Known rows, with every step that occurs
V K X D: [ -7  -4   6   0 -16   8   3   1   2  -2  -2  -1   4  -2   0   2  -4  -4
  -6  -1  -2   3   1   0  -2 -10   0 -12   2   0  -3   8   6   4 -19  -1
   3   5   1   0  12   2   4  -1   7   9]
L J H: [ -5  11  -4  -7  -1  17   6   9  11  -2  -5  19   5   0   8  10  -3   3
  -2  -6   3  -1  -6 -10   2 -10   4  -7   0 -20   5   3   4  -6   0  -2
   0  -8   1   5   4   3  -3   2   2   6]
V K W U: [ -1 -20  -2  -6 -29   2   5  -4   8  -4  -2   9   2  -3 -14  11   8  -3
   1  -3  -2  -3   0  -8 -12   9  -3  -7   3  -1   5  -4  -1   0 -13  -8
   1  -3  -2   6  -1  -7   0   5   7   2]
L A E J X: [  6  13  -1  -3   9  -5   3  -1  -7   5  -3   0  -3   4   2 -13 -18  -1
   9   5  10   6  -3  -2  14 -12   3  -6  -3  -6  -3  -1   1  -4  16   5
  -4  -2  -6 -12  10   1   4   1   2  -5]
D X A V: [  0   3   5   7  15   3  -7   1   6   8   7  -4  -1   1  10   0  11   6
   1  -2 -18  -2   2   9   0  10   1  13 -12  -3   1  -3  -5   1  -5   0
   4   5  10   9  -6  -2  -2   3  -7  -3]
L A: [  0   3   0   5  -1  -2   0   4  -4   3  -1   4  -1   1  -3  -8  -1  -3
   0   1  -1  -1  -6  -7   6 -11   1   0 -10 -12  -3  -3   2  -2   8  -5
   4  -3  -4   3  -5  -1  -3   0   3   1]
J L: [  0   1  -4   2  -5   9  12   1   2   3   1   6   1  -3  -6  -4   8   1
  -3   1  -1  -1  -4 -13  -3   7   6   4  -4  -6   5  -5   0   2  20   2
   8  -3   7  -2  -2   1  -2   2   3   5]
E A V K: [ -4   1   9   4   5   5  -7  -1   6  -1   4 -11   2  -2   0 -10   1  -6
   0  -3   8  -3   3  -6  -2   6   1   0  -8   7   2   4   1  -1   4 -10
  -5   0   4   9  -4   5   1   1  -1   3]
D X A E J: [  4  16   0   0   1  -4  -5  -2   0   2   2  -6   0   2  13   4  -6   6
   1   0 -12   3   0  13   6   0  -1   5   5   2   3   0  -4   2 -13   7
 -15   2  10  -4   6 -10   0   3  -7 -14]
W A V K X: [  0 -11  11   4   0  12  -3   3   2   2  -1  -2   1   3  -4  -4  10  -1
   9   0   8   4   9   2  -7   8   0  -4 -15   7  -7   3   4   1   9   5
  14   2  -6   3  -1   8   0  -1   8   9]
L A E: [  2  14   6   2 -10   0   1   2  -7   0   2  -8   2   2   0 -12 -12  -3
   2   3   7   1  -4   6   7 -15   1  -3 -11  -9  -6  -2  -1  -2   5   0
  -4  -6  -7  -4  -5   1   0   1   1  -3]
K W: [ -2 -15  -4  -2 -12  -1   8   4   3   0   0   5   0   0  -6   7   3   2
  -1  -1  -4  -3  -3 -15   0  -4   1  -5   3  -5  10  -9   2   0  -1  -1
  15  -8   0  -2   1  -7  -2   0   3   1]
J L A W K: [ 11   3  -7   3   9  -5  -3  -4 -15  -3  -1   2  -7  -2 -18 -12   4  -2
  -1   4   5  -6  -6  -4   6   7   4  14  -2   3 -12  -2   3   2  36  -9
  14  -3 -16  -4 -19   6  -7  -1   2  -1]
J E K X: [  9 -10 -12   3  -5  -1   5   0  -5  -2  -2  -2  -1  -1   0   5   7  -5
  -8   0   7   3   2  -3 -10  -7  -1  -4   7  -2  -4   0   2   2   6   2
   7  -6  -2  -3   6   6   1 -10   4   7]
V K X A: [ -3  -8   3   0  -6  -2  -5   0   2  -2  -2   9  -1   0  -2   0   1  -6
  -3  -1  -4   0   3  -1  -4   3   0  -4   7   7  -3   7   4   4 -14   1
 -12   6   6   1   8  -5  -2   2   7   1]
L A V: [  2   1   5   7  18   3  -2   3  -5   5   3  -3  -1   1   1 -13  -2   0
   4   2  -2   1  -1  -1   6  -1   1   2 -19  -9  -1  -5   0  -3  15  -5
  11  -4  -4   5  -9   5   2   0   0   4]
X D: [-12  13   4   0  -4   3   7   4   1   1   1  -4   3  -2   3   2  -4   5
  -8   0  -7   0  -7   0   4 -16   0  -4  -4 -11   2   1  -2   1 -12  -3
   6   6   4   4   3   2   5   0  -4   6]
S H: [-12   7  -2   0  -2  14   2   6   6   3   2  11   3   0   2  -1   4  -5
  -2  -1   1  -3  -7 -11   2 -13   1  -3   1 -24   0  -2   0  -1  -5  -2
   0  -1   2   3   0  -6  -2   0   3   5]
W K: [  1  14  -2  -1   0  -3  -3   3  -5  -1   2  -3  -2   1  -6   0  -2   0
  -6  -3   0  -2  -2  -4   2  -8  -3   3   4 -10  -1  -5   1   2  10 -10
   3  -6   7   6  -5   0  -6  -2  -4   2]
L J X: [ -5   6  -3  -6   6   9   5   6  10   2  -6  17   1   2   2   1 -11   0
   3  -2  12   2  -5 -12   5  -4   3  -7   2 -11   3   1   5  -4  10   6
   6  -3   6   2   9   2   0   0   2   5]
V K: [ -2   7   3  -2  -9   6  -1   1   5  -4   0   1  -1  -1  -2   0   4  -7
  -6  -3   4  -1   1 -10  -8  -4  -2  -3  -5   6   1   2   2   4  -6  -7
  -7   2   4   6   1  -1   0   0   5   2]
D X A E: [ -1  16   3   2 -12  -1  -4   0   3   3   7  -8   3   2  10  -2   1   5
   0   0 -11   0  -2  18   2  -2   1   8  -4  -2  -4   0  -5   2 -17   5
 -12   2   9  -1  -2  -7  -4   3  -6 -10]
D X A: [ -4   7  -1   5  -4  -3  -5   2   7   6   4   3   0   1   7   4   9   4
  -3  -2 -17  -3  -4   5   1   3   1   9  -4  -5   1  -2  -3   2 -11   0
  -5   5  11   6  -2  -8  -5   3  -4  -5]
L A W: [  3   3  -3   3  10  -5  -3   2  -4  -1  -3  -1  -6   0  -9  -8   2  -2
   3   4   1  -5  -6  -5   8  -7   2   1  -5  -2  -4   0   5  -1  12  -5
  15   1 -16   0 -10   3   0  -2   2   0]
E K X D: [ -1  -7  -5   2  -8   3  10   2  -7   3  -3  -1   2  -2   3  11  -2  -1
  -3   0  -3   3   0  -3  -1 -15   1 -10   7  -8  -2   5   1  -1 -18   3
   8  -1  -5  -2  13   5   8  -7   2   9]
L A V K W: [  8 -24   7   1   0   2  -5  -2  -4  -3   1   3  -3  -1  -5  -4   0  -5
   3   1   1  -1   3  -9  -4   4  -2   0 -15  11  -2  -3   3   0   5  -7
  10  -4 -13   1  -8  -1   1   1   9  -1]
X A: [ -8   7  -1   0   7  -5   1   2   3   2   0   5   0   0   2   0   3   3
  -6   0  -8  -2  -5   0   2  -2   0   3   2  -5   5  -1  -2   0  -7   0
 -10   7   8   3   1  -5  -3   2  -4  -1]
D X: [  1   6  -3   5  -8   6  -2   5   7   5   4  -2   0   1   3   2  10   1
  -1  -3 -11  -2  -3  -4  -2  -3   3   3  -7  -9   1  -6   0   2  -5  -3
  11  -4   8   8   0  -5  -4   0  -1   0]
A V: [ -1   4   5   2  16   8   4   4   2   4   4  -8  -1   0   2  -4   4   2
   2   0  -3   0   3  -4   0   1   1   0 -11  -7   6  -6  -1  -1   7  -2
  14  -3   7   6  -3   5   3   0  -3   6]
V K W A E J: [  2  -6   2  -9 -16   1   2  -3  -3  -5  -4  -2  -1   1  -2   7  -5   3
   6   1  11   5   3  -3  -4  -2  -6  -5  -2  19   5   0  -2   2   1   7
  -3   2 -12 -11   2  -4   2   2   6  -9]
W A: [ -9   8   1   2  -6   2   5   6   2   5  -1   1   1   3  -3  -3  11   4
   3   0   2   0  -3  -3  -1  -7   0   1 -11  -8   0  -2  -2  -1   9   4
   8   4  -5   3  -6   2  -3  -1   1   5]
W K X: [  5   1  -3   2  -4  -3  -2   4  -5  -1  -1   1   0   2  -9   0  -3  -2
  -3  -2  -3   0   2  -3   4  -6   0  -5  11 -13  -5  -5   6   2   5  -5
  10 -13   6   1   5  -1  -7  -3   1   6]
V K W A E J X: [  4  -5   2 -10 -13  -2   2  -4   1  -2  -5   3  -2   3  -4   1  -7   1
  12   3  18   6   4  -7  -3  -1  -2  -6  -1  17   1   2   1  -1   6  12
   0   5 -14 -15   8  -2   3   1   8  -7]

Rows
[  3 -21   6   2  -2   4 -11  -4   7   0   6   4  -2  -2   4   7   9   4
   0  -3 -14  -2   5   2 -10  18  -1  10  -8  18   1  -2  -2   4 -15  -3
   2   4   2   5  -5  -7  -2   3   1  -8] => D X A V K W
[  3  11   3  -1  -7 -10  -4  -1 -10  -3   2  -5   4   4  -2  -4 -12   0
  -2   1  -3   2   2  20   8  -3  -1   0  14  -6  -9   1   0   2  -7   2
 -12  -5   6  -6   3  -3  -6   0  -4  -4] => W K X A E
[  3   1   9   4   6   5 -15  -3   7   2   6  -4  -2  -1   8  -1  11   0
  -2  -3 -13  -1   6   8  -9  14  -1  13 -15  12  -3   3  -4   4 -12  -5
  -9  10   8  11  -6  -2   0   4  -1  -5] => D X A V K
[ -5   7  -4   4   8  -8  -1   2   5  -1   0 -10  -1  -1  -8  -6   5  -2
   0   0   6  -8  -6  -6   9  -5   4   1   8  -4   4   0   4  -2   7  -5
   7   0  -7   4  -5   3  -1  -1  -4   0] => E A W
[  0 -16   4   3  -3  -2  -8  -5   5  -8   5 -11   2  -4  -1  -5   2  -3
  -8  -1  11  -2   0  -4  -9   9   0   4  -5  16   0   0   2   0  13  -7
   4  -1  -1   1  -8   3  -1   0  -1   0] => J E A V K W
[ -2   3   9  -1  14   3  -7  -3   4  -1   2  -3  -2  -1   5  -3   3  -1
  -3  -1  -4   0   4   3  -6   9  -4   6  -9  15   2   5  -3   2  -7  -4
 -14  11   7   7  -5   1   3   3  -1  -1] => X A V K
[  2   1  -3   1   3 -11  -6   1  -7   0   0   7   0   2  -5   0  -2  -1
  -5   0  -9  -1   0   7   6   0  -1   1  15  -8  -4  -1   3   1  -2  -2
  -4  -2   8   1   3  -5  -9  -1  -3   1] => W K X A
[ -9  -8  15   3  -4  13  -1   2  -1   2   0  -8   4   1   1  -2   4   3
   5   2   2   6   6  10  -3  -1   0  -5 -16   5  -9   8   1   1  -6   5
  14  12  -9   2   0  11   6  -1   5  11] => W A V K X D
[  1 -21   3  -3 -12   8   5  -5   7  -2   1   3   3  -3 -10   7  10   0
   5  -3  -2  -2   6  -2 -12  17  -3  -4  -6   3   5  -5  -2  -1  -6  -9
   7  -4  -2   8  -6  -2   4   5   4   4] => A V K W U
[  3   1   0  -2   7  -5   4  -1  -6   1  -4   0   1   3   6   2 -13   2
   3   2  -6   6   2   9  11  -2  -1  -6  18  -1   4   1   2   0  -9  11
 -13  -1   8 -11  17  -6   2   2  -2  -5] => K X A E J
[  3 -11  -9   3   2  -4   2   0  -4   2  -4  10  -2   0   2   8   5  -4
  -1   0  -7   1   3  -4  -3  -1  -1  -3  14  -2   0   3   0  -1 -16   5
  -9   1   0  -1   8  -1   1  -5   3   2] => E K X A
[  4 -10  -7   0  22   7  -1  -2  -3  -3  -5   7   1  -1  13   9  -4   1
  -5  -2   6   7   4  10  -6  10  -4   2  10   5  -3   6  -1  -1   6   8
  -5   0   2   1   1   8   3  -6  -3   4] => L J E K X A V
[ -5   7   5   2  22   0  -2   2   2   4   3  -4  -1   0   6  -4   3   4
  -1   1 -10  -1   1   5   2   7  -1   6  -7  -1   6  -2  -4  -1   1   1
  -3   6   9   5  -5   1   1   1  -7   1] => X A V
[  7   8  -4   2  -1   2   2  -6  -3   4   2   1  -1  -1   9   0  -1   7
   1   2 -10   4  -1   8   3  13   4  11   4   6   2  -1  -6   4   6  10
 -12   2  11 -11   3  -7  -1   6  -5 -12] => D X A E J L
[ 10  -9 -12   2  11  -2   9  -9  -8   2  -8  10  -6  -3 -17  -1   8   1
   8   5  -1  -1  -7  -5   6  19   3   5   5  -4   3  -4  -1  -3  31  -4
   9   1 -15  -3  -7   1   4   4   2   2] => E J L A W U
[  5  15  -6  -2  12  -7  -4   1  -4  -5   0  -8  -6   0 -12   0   5   0
  -3   0   1  -6  -1  -2   3  -5  -2   5   8   1  -4  -3   3   3  10 -10
  12  -3  -5   4 -10   3  -3  -3  -5   1] => A W K
[ -1 -19   6  -4   7  -1  -4  -4   4  -3   2   5  -3  -3   0   4   3   0
  -1   0  -6  -2   4  -3  -8  13  -3   4  -4  19   5   0  -1   2 -11  -1
  -4   6   1   2  -5  -4   0   2   2  -4] => X A V K W
[  3 -22   4   2 -15   3  -6  -8   9   1   4   6   1  -2  -1  12  18   3
   4  -3 -17  -3   4  12 -13  28  -3   8  -6   7   1  -3  -6   0 -19  -6
  -3   4   2  10  -8  -9  -1   8  -1  -5] => D X A V K W U
[  0 -12   9   7  -1   7  -7   1   3  -1   2  -7   3  -1  -4  -8   1  -8
   3  -2   7  -1   6  -4   1   7   4  -8   2   2  -2   4   7  -1   1  -5
   2  -5   3   5   4   4   1   0   4   8] => E A V K X
[ -8   9  -3   6  -4  -9  -2   0   4  -3   3 -11   4  -1   1  -9   0  -2
 -11  -1   9  -3  -8   2   1  -6   1   3   1  -7   0  -1   0  -1  14  -4
  -2   1   6   3  -4   3  -4  -1  -6   2] => J E A
[  3  18  -2  -7   6   0   9   0   0   3  -2  -6  -2   3   3  -5 -16   1
   7   3  10   6   1  -5   8 -10   2  -7   4  -4   3  -2   1  -2   8   8
  -2  -3   6 -10  15   0   6   1  -1  -2] => A E J X
[ -2  -7   7  -6 -31   4   1  -1   3  -6   0  -4   2   1  -5   1   1   0
   5   1  14   2   3   3  -7  -3  -3  -2 -11  14  -4   1  -2   3  -3   7
   0   1 -14  -7  -7  -1  -2   1   7  -5] => V K W A E
[ 7 -7 -6  6 20 -3 -1 -3 -6  0  0 -5 -3 -1  7  2  8 -1 -6  1 -1  4  6  9
 -9  8 -3  7  1  5 -4  3 -3  1  2  5 -1  3  2 -2 -1  8  3 -7 -3  4] => J E K X A V
[ -1  22  -1  -7   7  -3   1   0   0   0  -2   3   0   2  13   2  -6   8
   0   0  -5   2  -3   5   6  -8   2   1   6  -6   6   6  -4  -4 -13   4
 -21   3   3  -9   8  -2   1   4  -5  -7] => X A E J H
[ -1   4  -2  -1   4  -5  -1   2 -10  -5  -1  -9  -1  -1 -10   3  -4   4
  -4   2  -3  -2  -2   8   9 -10   1  -4  15  -5  -9   3   7   3  -1  -5
  20   2  -9  -1   1   7   0  -5  -4   6] => A W K X D
[ 3 -3  4  4 19 -6 -8  2 -7  2  3 -1 -2  3 -1 -3 -3  3  0  0 -9  1  6 11
  5  9 -1  4  8 -6 -5 -1  1  0  5 -3  3 -3  9  3 -2  1 -4  0 -6  3] => W K X A V
[ -3 -16  -6  -3 -22  -2  13  -1   5   2  -1  10   4  -1 -12  12   8   3
   3  -2  -7  -3  -4  -5  -3   7   0  -6   5 -17  10 -11  -2  -4  -6  -4
   9  -7   0   5  -2  -7  -1   4   1   4] => K W U
[ -6   6   6  -7  20  12  -6  -1  10  -2  -4  15  -1   0   8  -2 -11  -1
   3  -2  10   3   3   0  -2  12  -1   1  -3  11  -2  10   1  -2   2   3
 -14  11   6   6   2   5   4   3   1   0] => L J X A V K
[  7  -6  -8  -6 -18  -2  10  -2  -6  -4   0  -5   1  -2  -1   9  -4  -2
   2   0   7   0   3  -6  -6 -10  -1  -6   6   6   5  -5  -3   0 -11   4
   2 -11  -9  -9   2  -1   4  -6   3  -6] => A E K W
[-11   8  -5   0  -1   2  -2   2   7  -6  -3   2   8  -2   6   0 -11  -1
 -11  -4  15  -1 -10   2   4  -4   0  -1   7  -7   3   2   2  -3  18  -2
  -6  -3   6   6  -2   3  -5  -1  -6   1] => L J E A
[  0  15  -1  -5  11  -7   2  -2  -3  -1  -2  -4  -1   1   8   1 -12   4
  -1   2  -4   4  -2   8   9  -4  -4   0  10   3   9   1  -5   0  -6   7
 -19   4  10  -7   7  -6   3   3  -7 -10] => X A E J
[ -6   9   2   8  12  -4  -3   0   3   0   7 -18   3  -1   4 -12   3   1
  -8   0   8  -3  -3   6   1   2   2   8  -8  -5   0  -2  -1  -3  21  -4
   6  -1   6   5  -8   8  -1  -1  -9   4] => J E A V
[  6 -10 -12   1  15  -9   2  -2  -3  -1  -6   3  -7  -1  -5   8  10  -4
   2   2  -2  -4   3  -3  -2  -1  -1  -1  18   7   0   5   2   1 -13   4
   0   3 -12  -4   2   3   3  -7   2   2] => E K X A W
[  3  -2  -8  -7  -7 -10   7  -5  -3   1   0   6  -1   0   2   4  -6   0
   6   3   7   0   1  -1  -4  -3   2   0   9   9   0   1  -5  -3 -16  11
 -12   1  -7 -15   5  -1   3  -4   1  -9] => J X A E K W
[ -2  -6   4   5  18   2   1   3   0   5   1   0   1   2   2  -3   2   2
   3   1 -11   2   4   5   4   9   2  -1   2  -6   2  -2   1  -1  -3   7
   6   0   8   1   5   1   0   1  -2   6] => K X A V
[ -1  20  -6  -4   1  -9   5  -3  -2   3   0  -1  -1   1   6  -3  -7  -2
   4   4   9   2   1   6  -2  -8   1   2   3   3  -3   6  -6  -2 -11  10
 -23   5  -2  -9   7   4   4  -3  -1  -6] => J X A E K
[ 10  10  -2   1 -10  -2   3  -1 -13   0  -1  -6   0   0   3  -4  -6  -7
   3   3  10   2  -1   2   1 -17  -1  -2  -8  -1  -7   2  -4  -2   0  -1
 -10  -7 -14  -5  -4   5   4  -5   4  -4] => L A E K
[ -4 -16   2  -4 -22   2   0   1   6  -3  -3   8   0   0  -8   5  10  -1
   2   0   7  -1   1 -11 -10   1  -3  -1  -9  13   0  -1   1   2  -1   2
   6   4 -12  -1  -6  -2  -4   0   9  -1] => V K W A
[  1  -6  -9 -12  -5  -1   7  -4   1  -3  -7  17   2   0   8  12 -19   1
   6   1  13   2  -1   0  -1  -2   0  -4  15   7   2   3  -3  -4 -12  13
 -17  -3  -8 -12   7  -1   3  -3   2 -10] => L J X A E K W
[ -1 -20   6   2  -5   0  -5  -2   7  -4   3  -7   1  -3  -4  -2  -1  -4
   1  -2   4  -4   3 -11  -4   8   1  -3  -2  11   5  -2   3  -2  -2  -7
   4  -5  -3   3  -4  -1   0   2   2   0] => E A V K W
[  4  16   0  -5   4   1   7   0  -4  -1  -1 -10  -1   1   5   1 -13   2
   1   0   2   4   0  -2   7 -10  -3  -6   5  -1   7  -3  -2   1   0   4
  -4  -5   8  -6   9  -2   4   1  -4  -4] => A E J
[ -5   5  -1   4   2 -15  -6   1  -9  -4   0 -12   3  -1 -10  -4  -9   0
  -4   1   0  -5  -5   7  15 -10   4  -4  21  -8  -7   6   7  -1  -2  -8
  12   0 -10   0   0   6  -2  -4  -7   4] => E A W K X D
